Each row was made from one walk, in order. Every step used is in the known rows, and no mark comes twice. Write each row's walk.
Known rows:
W, Q, T, K: [-1.79  7.39  0.75  1.08 -4.26 -1.19  0.54  2.25  1.81  1.00 -1.28  1.18
  0.50  0.64  2.84  0.61  0.55 -0.22 -1.62 -0.45]
A, T, K: [-2.49  2.66 -2.21 -0.14 -0.59 -0.62  2.06  1.19  1.81 -0.42 -0.92  0.20
 -1.08  0.77  2.61 -1.27 -0.42 -0.13 -0.45 -1.22]
K, H, T: [-0.53  0.75 -0.41  0.77  0.17 -1.55  0.79 -0.47  0.24  1.16  1.19 -0.64
  0.79  1.15  1.32 -5.60  3.63  1.89 -2.46 -2.67]
Q, W: [-2.96  2.53 -0.60  0.03  1.30  2.19 -1.06  0.13  0.59  1.09 -0.17 -0.51
  0.11  0.22 -1.12 -0.21 -1.40  1.43 -1.61 -1.69]
A, K, H, T, Q: [-2.61  2.98 -1.17  1.27  2.63 -3.84  2.05  0.99  0.55  1.94  1.37 -0.45
  1.22  2.16  3.46 -1.86  3.20  1.48 -3.22 -5.96]
Q, T, K, A: [-4.95  7.38 -1.69  0.83 -4.66  1.48  0.84  2.73  2.11  0.81 -1.30 -1.94
 -1.25 -0.35  1.75 -2.77 -0.60 -3.05 -2.39 -1.50]
W, Q, T: [ 0.97  5.03  2.81  0.27 -3.31 -1.66 -1.71  1.77  0.92  1.28 -0.61  0.50
  1.42  0.08  1.03 -0.84  1.90  0.78 -2.30  0.66]
T, Q: [ 0.49  0.04 -1.97 -0.04  0.25 -1.48  0.26  1.49  0.53  0.56 -0.05 -1.11
  0.78  0.27  0.03  2.67  1.38 -0.12 -0.64  0.34]
W, Q, T, K, H: [-3.28  7.50  1.55  1.60 -3.29 -1.29  0.23  1.25  1.89  2.14 -0.50  0.61
  0.79  1.91  3.85 -2.63  2.45  0.71 -3.05 -1.25]
T, K, A: [-3.57  3.12 -4.66  0.67 -2.02  1.79  2.01  1.95  1.31  0.18 -1.65 -1.32
 -2.24 -0.19  2.02 -0.43 -1.51 -2.20 -0.78 -1.89]
A, K, Q: [-2.19 -0.06  2.81  0.35  1.55 -1.22  0.75  0.95 -0.07  0.68 -0.96  2.26
 -1.75  0.98  1.69  0.02 -3.18  2.02 -0.55 -7.46]
A, K, H, T: [-2.99  2.90  0.59  1.21  1.95 -2.38  2.02 -0.32  0.05  1.31  1.44  0.73
  0.41  1.81  3.35 -4.30  1.93  1.88 -2.98 -6.06]
H, T: [ 1.42  0.55 -1.43  0.26 -0.68 -1.19  0.88  0.64  0.09 -0.10  0.46  0.03
  0.60 -0.09  0.58 -2.40  2.00  0.80 -0.98 -2.13]
H, K, A, T, Q: [-3.91  3.32 -4.51 -1.44 -0.04 -2.46  0.98  3.10  2.30  1.58 -1.58 -3.64
 -1.64 -0.05  2.21  0.56 -0.06 -0.32 -3.25 -0.01]
W, Q: [ 2.24  1.22 -0.06  0.03 -0.31 -1.46 -0.89  0.93  0.10  0.64 -1.04  1.61
  0.55  0.16  1.20  1.93  0.86  1.45 -0.71  0.46]
Q, T, K, H, W: [-4.77  7.87  0.39  1.05 -5.94  0.71 -0.05  0.55  1.71  3.04  1.14  0.72
  0.91  2.06  1.72 -4.77  3.07 -0.77 -3.20  1.11]
H, K, A, T: [-4.34  3.38 -2.40 -1.48 -0.26 -0.90  0.59  1.65  1.76  0.93 -1.62 -2.42
 -2.49 -0.37  2.08 -2.16 -1.25  0.01 -2.68  0.15]
A, K: [-2.38  2.02  0.90  0.44  2.06 -0.83  1.23 -0.01 -0.16  0.43  0.25  1.23
 -0.41  0.76  1.90  1.43 -1.80 -0.06 -0.52 -4.01]
K, A: [-0.88  1.08 -2.81 -0.10 -1.24  1.27 -0.36  1.35  0.39  0.45 -0.99 -1.78
 -1.37 -0.65  0.22 -1.38 -0.49 -1.22 -1.52 -1.22]

Which walk is each row?
[-4.41  2.05 -0.84  1.34  0.11  0.27  1.96 -0.45  0.97  0.82  0.12 -0.35
 -0.87  1.85  2.68 -2.11  0.14 -0.10 -0.83 -1.47]  T, K, H
[ 1.87  6.84  1.54 -0.20 -6.15 -0.96 -3.14  2.08  0.81  2.96 -0.07  2.38
  2.23  0.37  0.54 -0.72  3.09  0.24 -2.87  3.22]  H, W, Q, T
[-2.59  2.69 -2.44  0.12  1.68  0.70 -0.88  1.55  1.02  1.64 -0.20 -1.66
  1.18  0.64 -1.08  2.42 -0.21  1.28 -1.99 -1.49]  T, Q, W
[-5.97  6.36  1.67  1.53 -2.88 -0.23  0.92  0.34  1.85  1.37  0.56 -0.93
  0.14  1.65  2.46 -4.61  1.70 -0.71 -2.28 -0.90]  Q, T, K, H
[-1.49  2.05  3.78 -0.02 -3.17 -0.97 -1.63  1.67  0.86  0.91 -0.74  0.35
 -0.41  0.11 -0.54 -3.79 -0.41  1.42 -1.78 -3.23]  K, Q, T
[ 1.41  0.69 -3.18  0.20 -0.55 -2.80  1.31  2.07  0.74  0.43  0.34 -0.98
  1.58  0.18  0.65  0.46  3.21  0.60 -1.30 -1.28]  H, T, Q
[-0.85  8.76 -0.53  0.63 -7.17 -0.41 -0.64  2.68  1.90  2.64 -0.68  2.75
  1.10  1.05  2.46  0.52  1.73 -0.50 -2.04  2.17]  H, W, Q, T, K
[-3.93  6.46  0.89  0.95 -3.76  0.02  1.30  1.29  1.65  0.27 -0.29 -0.22
 -0.03  0.45  1.61 -1.10 -0.16 -1.80 -0.90 -0.65]  Q, T, K
[-3.33  4.16 -5.91 -1.07  0.97  0.59 -1.52  3.85  2.40  1.98 -1.48 -3.85
 -0.39 -0.02 -0.24 -1.03 -0.05  0.91 -4.77 -2.48]  K, A, T, Q, W
[-5.30  5.49 -2.17  1.27  3.71 -1.77  0.99  1.44  1.11  2.88  1.13 -0.88
  1.33  2.46  2.29 -1.49  1.42  2.96 -4.81 -8.01]  A, K, H, T, Q, W
[-5.28  2.69 -1.08  0.84 -0.11  2.08  0.70  1.49  1.60  1.16 -1.84  1.05
 -2.23  1.16  0.45  0.35 -4.01  2.84 -1.17 -6.51]  T, K, Q, W
[-1.02  5.17 -2.67 -0.08 -2.98 -1.45 -0.28  1.50  2.02  3.16 -0.46  2.57
  0.24  2.46  4.28 -2.64  3.14  2.19 -3.37  1.33]  A, T, K, H, W, Q
[-4.25  2.69 -2.56 -0.51 -0.68  0.47  0.98  0.87  0.95  1.01 -1.23 -2.04
 -2.38 -0.66  1.38  0.32 -1.84 -0.83 -1.58  0.01]  H, K, A
[-0.72  1.60 -2.72 -1.11 -0.64  0.00 -0.56  2.14  1.19  0.38 -1.36 -2.12
 -1.37 -0.61  0.78 -3.67  0.40 -0.46 -2.50 -0.98]  K, A, T
[-3.09  3.39 -3.28  0.83  2.00 -0.80 -0.18  1.30  1.28  2.73  1.00 -2.19
  1.95  1.73  0.41 -3.21  3.53  3.02 -4.64 -3.89]  K, H, T, Q, W
[-3.97  2.05  1.68  0.96  3.02 -1.09  0.91 -0.95 -0.12  1.46  1.06  0.42
 -0.19  2.01  2.89 -1.92 -0.59  0.68 -1.78 -4.31]  A, K, H
[-2.48  0.84 -0.75 -0.36 -1.12 -1.12  1.41  2.09  1.91  0.01 -2.02  1.01
 -2.52  1.08  2.44 -2.43 -2.11  2.21 -0.53 -4.63]  A, T, K, Q
